What can hang from each mark:
D: B E R
W: D L
C: U
A: W
E: D
X: R T
B: D
T: A X
F: H S
L: F U W

In the rows, zero is written as 128.
Known rows, with every way that one mark hangs from another:
E[D[B]]: [147 120  88 103 126 159 109 145 183 130 103 146  84 113 149 139 156 120
 143 116 146 176  97  92 131 129 114]
C[U]: [118 143 125 111 140 134 112 155 145 145 124 157 127 132 156 164 127  98
 124 126 122 151 123 117 124  97 146]
L[F[H]]: [104 110  88 137 129 113  98 143 143 110 123 145 105 103 138 171 133 104
 143 133 124 118 117 123 127  84 142]
W[D[E R] L]: [205 184 116 126  95 136 124 155 187 124 104 129 111 119 200 193 129 109
 112 169 127 169 101  85 119 107 109]
T[A[W] X]: [124 126  72 109 125 123 119 152 188 104 145 157  82 128 162 194 134  92
 174 120 149 125 144 117  78 138 130]
A[W[D L[F]]]: [145 169  78 137 119 127  95 141 171 125 124 123 127 108 201 226 117  96
 105 134 135 132 109 113  71 111 135]
F[H S]: [112 125 122 121 118 119 105 160 144 105 119 145  81  94 134 164 114  97
 160 126 108 127 130 119 129  93 122]
T[A]: [112 111  96 120 112 132 111 150 174 111 129 153 106 142 140 158 129  97
 154 137 127 138 132 112 109 125 123]
X[T[A[W[L]]]]: [149 125  75 118 108 126 120 131 211 125 135 121 100 154 166 207 124  85
 128 123 166 128 140 111  77 130 119]
E[D[R]]: [159 115 101  97 127 146 124 114 177 141 117 135  91 105 159 167 147 116
 142 141 130 167 102  81 164 129 113]
T[A[W[D]] X[R]]: [133 149  92 108 111 112 119 171 204  95 157 147 102 116 172 202 108  86
 163 122 137 131 132  99  51 120 128]
T[A[W[D[R]]]]: [166 129  81 118 115 116 126 148 201 100 149 126 105 124 195 207 135 101
 149 161 125 145 124  97  88 138  92]
W[L]: [132 156 107 125 117 149 108 139 163 142 103 135 118 136 163 178 114  98
 114 131 132 150 126 119 120 112 138]
W[D[B E]]: [178 163 106 121 108 137 118 188 179 100 105 141  95 123 177 147 149 120
 132 148 137 174  94  87  96 104 107]
W[D[B E] L]: [193 190 104 131  96 148 111 187 192 114  94 141 103 127 193 167 137 113
 113 146 145 176  99  95  88 107 110]
L[F[S] W]: [ 90 108  80 130 126 116 103 125 126 119 105 137 127  80 169 181 129  97
 136 117 102 111 106 113 122  97 114]
W[L[U]]: [111 147  94 150 133 155 122 140 169 156 117 134 137 120 168 174 120 104
 132 138 118 166 111 122 124 100 137]
W[D[B R] L]: [189 167  90 129 116 156 112 158 197 124 101 126 123 124 206 196 139 120
 108 146 135 182  97  96  98 124  99]
E[D]: [133 121 108  92 120 145 111 128 163 138 115 147  92 111 139 151 135 108
 144 124 133 163 108  91 145 123 128]
X[T[A]]: [122  89  97 108 107 123 118 136 183 112 140 138 105 154 128 171 136  96
 147 123 148 136 129  99  99 116 121]
T[A X[R]]: [107 123 100 115 113 128 115 158 190 107 138 160  99 130 135 169 114  91
 166 114 136 130 136 105  90 110 141]
L[W[D[B]]]: [142 137  76 112 116 133 120 165 156 111 104 137 137 113 191 157 141 113
 126 126 118 165  98 105 100 116  92]
W[D L[F]]: [133 162  96 137 106 137  85 146 158 128 116 142 139 111 178 208 117 101
 105 134 126 143 100 110  84 102 140]
B[D[R]]: [175 129  92 114 145 135 131 111 153 140 103  93 123 119 180 161 141 123
 136 150 137 165 115 100 142 129 136]
A[W]: [132 135  91 115 142 130 127 136 162 129 123 118  98 130 173 179 127 100
 133 135 132 137 132 115 114 117 131]
T[A X]: [112 121  91 110 113 132 107 155 174 104 137 175  95 131 136 174 132  96
 172 118 140 135 134 113  90 128 135]
X[R T]: [125 110 119 104 125 127 132 126 175 131 129 107 115 142 135 167 115 100
 120 117 141 140 121  85 117  83 142]
D[E]: [149 145 116 119 117 131 128 155 159 120 107 138  89 129 155 146 136 109
 138 152 130 150 117  97 137  96 132]
W[D[R] L[F]]: [159 155  90 139 113 136  97 130 173 128 116 129 138 104 197 223 129 110
 104 150 124 149  92  97 104 106 122]
T[A[W[L]] X]: [138 155  70 119 113 133 110 153 201 118 133 156  90 132 175 211 121  84
 153 119 158 126 147 126  69 141 132]

Rows:
[ 90 109  59 151 125 102 117 151 134 115 132 144 157  65 173 177 134 107
 153 139  93 139  85 124 116  73 114] => L[F[H] U W[D]]
[ 70  99  66 156 142 123 116 125 134 132 117 134 147  64 175 176 135 103
 153 126  89 127  89 117 125  83 113] => L[F[S] U W]
[188 175  91 121 120 134 125 137 191 134 123 110 118 118 218 224 121 103
 108 154 128 156 116 100  98 128 109] => A[W[D[R] L]]
[205 145  98 120 134 127 139 125 162 131  92  96 102 117 184 148 151 126
 140 168 145 166 108  90 148 116 131] => B[D[E R]]
[ 77  90  51 158 143 109 123 134 135 126 123 142 146  74 159 163 142 107
 157 135 103 127  98 133 142  73 122] => L[F[H] U W]
[119 138  84 145 118 124  92 143 157 124 109 144 113 106 151 190 122  97
 123 131 134 122 120 131 117  91 145] => W[L[F[H]]]
[ 75  97  53 153 148 126 126 119 138 142 119 133 159  87 175 168 145 109
 143 133 102 138  90 121 133  86 125] => L[F U W]
[190 198 106 122 100 128 121 168 186 124 112 125  97 120 206 197 116  96
 113 154 139 152 116 101  87 111 121] => A[W[D[E] L]]
[118 131  83 114 126 117 124 154 205 107 146 143  87 126 158 187 115  85
 167 118 146 120 143 108  76 121 136] => T[A[W] X[R]]
[172 153  85 116 104 126 130 178 164 103  92 141 115 110 196 144 152 117
 131 144 125 167  91  93 107 105  89] => L[W[D[B E]]]
[104 128  81 127 125 127 135 146 141 133 126 137 162  95 185 166 127 108
 144 140  90 168  91 110 118  97 107] => L[U W[D]]
[191 135  91 130 131 143 137 158 194 114  95 124  82 126 184 149 169 128
 134 162 143 168 101  86 141 107 100] => D[B E R]
[ 70  93  64 160 137 106 114 139 132 118 122 143 131  50 159 172 131  99
 168 127  87 115  95 130 133  69 110] => L[F[H S] U W]
[130 100  88 111 119 112 136 134 213 113 152 108  98 149 150 183 118  87
 141 122 156 121 136  94  85 107 124] => X[R T[A[W]]]
[111 140  98 151 112 123  81 148 153 116 106 148  99  82 150 198 110  90
 134 122 122 110 117 127 110  87 131] => W[L[F[H S]]]
[202 173  73 129 128 147 124 154 210 124 110 108 110 122 228 213 141 115
 108 147 144 170 105  99  86 134  93] => A[W[D[B R] L]]
[135 145  77 166 131 141 111 130 178 142 130 126 159  91 201 219 135 115
 121 158 109 164  76 103 108  94 122] => W[D[R] L[F U]]
[124 153  64 171 131 154  96 161 184 132 119 137 152  99 193 190 143 118
 122 132 126 172  72 112  76  95 123] => W[D[B] L[F U]]
[160 183  98 117 114 134 112 152 176 131 123 123 118 124 199 210 108  94
 110 137 131 151 122 113  80 123 125] => A[W[D L]]
[133 159  80 123 114 129 117 155 218 121 134 143  94 130 173 206 103  80
 146 115 154 122 147 117  66 125 139] => T[A[W[L]] X[R]]
[133 156  95 139 101 119  83 159 156 111 119 149 126  97 163 203 112  97
 119 134 124 132 108 122  92  91 136] => W[D L[F[H]]]
[124 154  75 150 146 147 133 136 185 157 123 115 125 119 192 193 120  99
 132 140 126 157 117 126 110 108 133] => A[W[L[U]]]
[183 174 103 151 113 141 137 156 194 139 118 128 130 102 205 190 135 115
 130 179 114 185  86  88 125  93 109] => W[D[E R] L[U]]
[139 145  83 104 107 116 111 169 187  92 155 161  96 120 174 207 127  91
 169 124 140 136 131 107  51 136 121] => T[A[W[D]] X]
[104 156  97 166 118 139  88 149 160 133 128 140 146  72 183 211 112 100
 134 132 100 147  84 111  80  87 125] => W[D L[F[S] U]]
[175 182  78 126 122 147 111 168 196 121 110 121 112 126 211 199 128 105
 110 129 146 165 112 111  68 128 109] => A[W[D[B] L]]
[153 143  64 113 115 129 110 187 207  84 142 160  88 121 183 194 146 103
 168 118 153 149 121 108  38 142 107] => T[A[W[D[B]]] X]
[165 136  76 108 115 116 124 154 203  93 154 149  95 114 191 221 138 100
 168 141 136 142 123  97  69 141 105] => T[A[W[D[R]]] X]
[219 161  82 126 128 130 142 171 209 101 114 111  82 113 222 181 163 122
 131 168 142 169  97  79 102 116  88] => A[W[D[B E R]]]
[133 121  75 131 133 126 148 132 155 135 127 123 163  89 203 182 140 116
 143 158  87 173  86  99 135 101  90] => L[U W[D[R]]]
[176 108  81 104 110 109 133 132 212 101 158 112 106 137 184 217 140 101
 144 146 147 142 119  83  80 130  93] => X[T[A[W[D[R]]]]]
[161 169  58 146 128 140  93 159 193 118 112 122 119 109 214 213 137 110
 103 127 149 145  98 112  58 116 120] => A[W[D[B] L[F]]]
[149 144  70 142 120 130 143 178 172 116 105 139 135  96 201 139 159 121
 148 149 112 183  75  97 111  92  88] => L[U W[D[B E]]]
[188 171  98 145 101 128 108 145 183 120 105 131 120 102 202 209 139 112
 108 170 131 149  86  84 111  95 117] => W[D[E R] L[F]]
[141 116  69 124 121 112 117 121 143 116 116 126 152  89 200 201 143 113
 119 149 103 139  88  95 123 104 102] => L[F W[D[R]]]
[115 145  56 145 129 139 123 153 209 131 143 154 110 117 181 207 128  91
 171 125 144 142 128 132  73 128 131] => T[A[W[L[U]]] X]
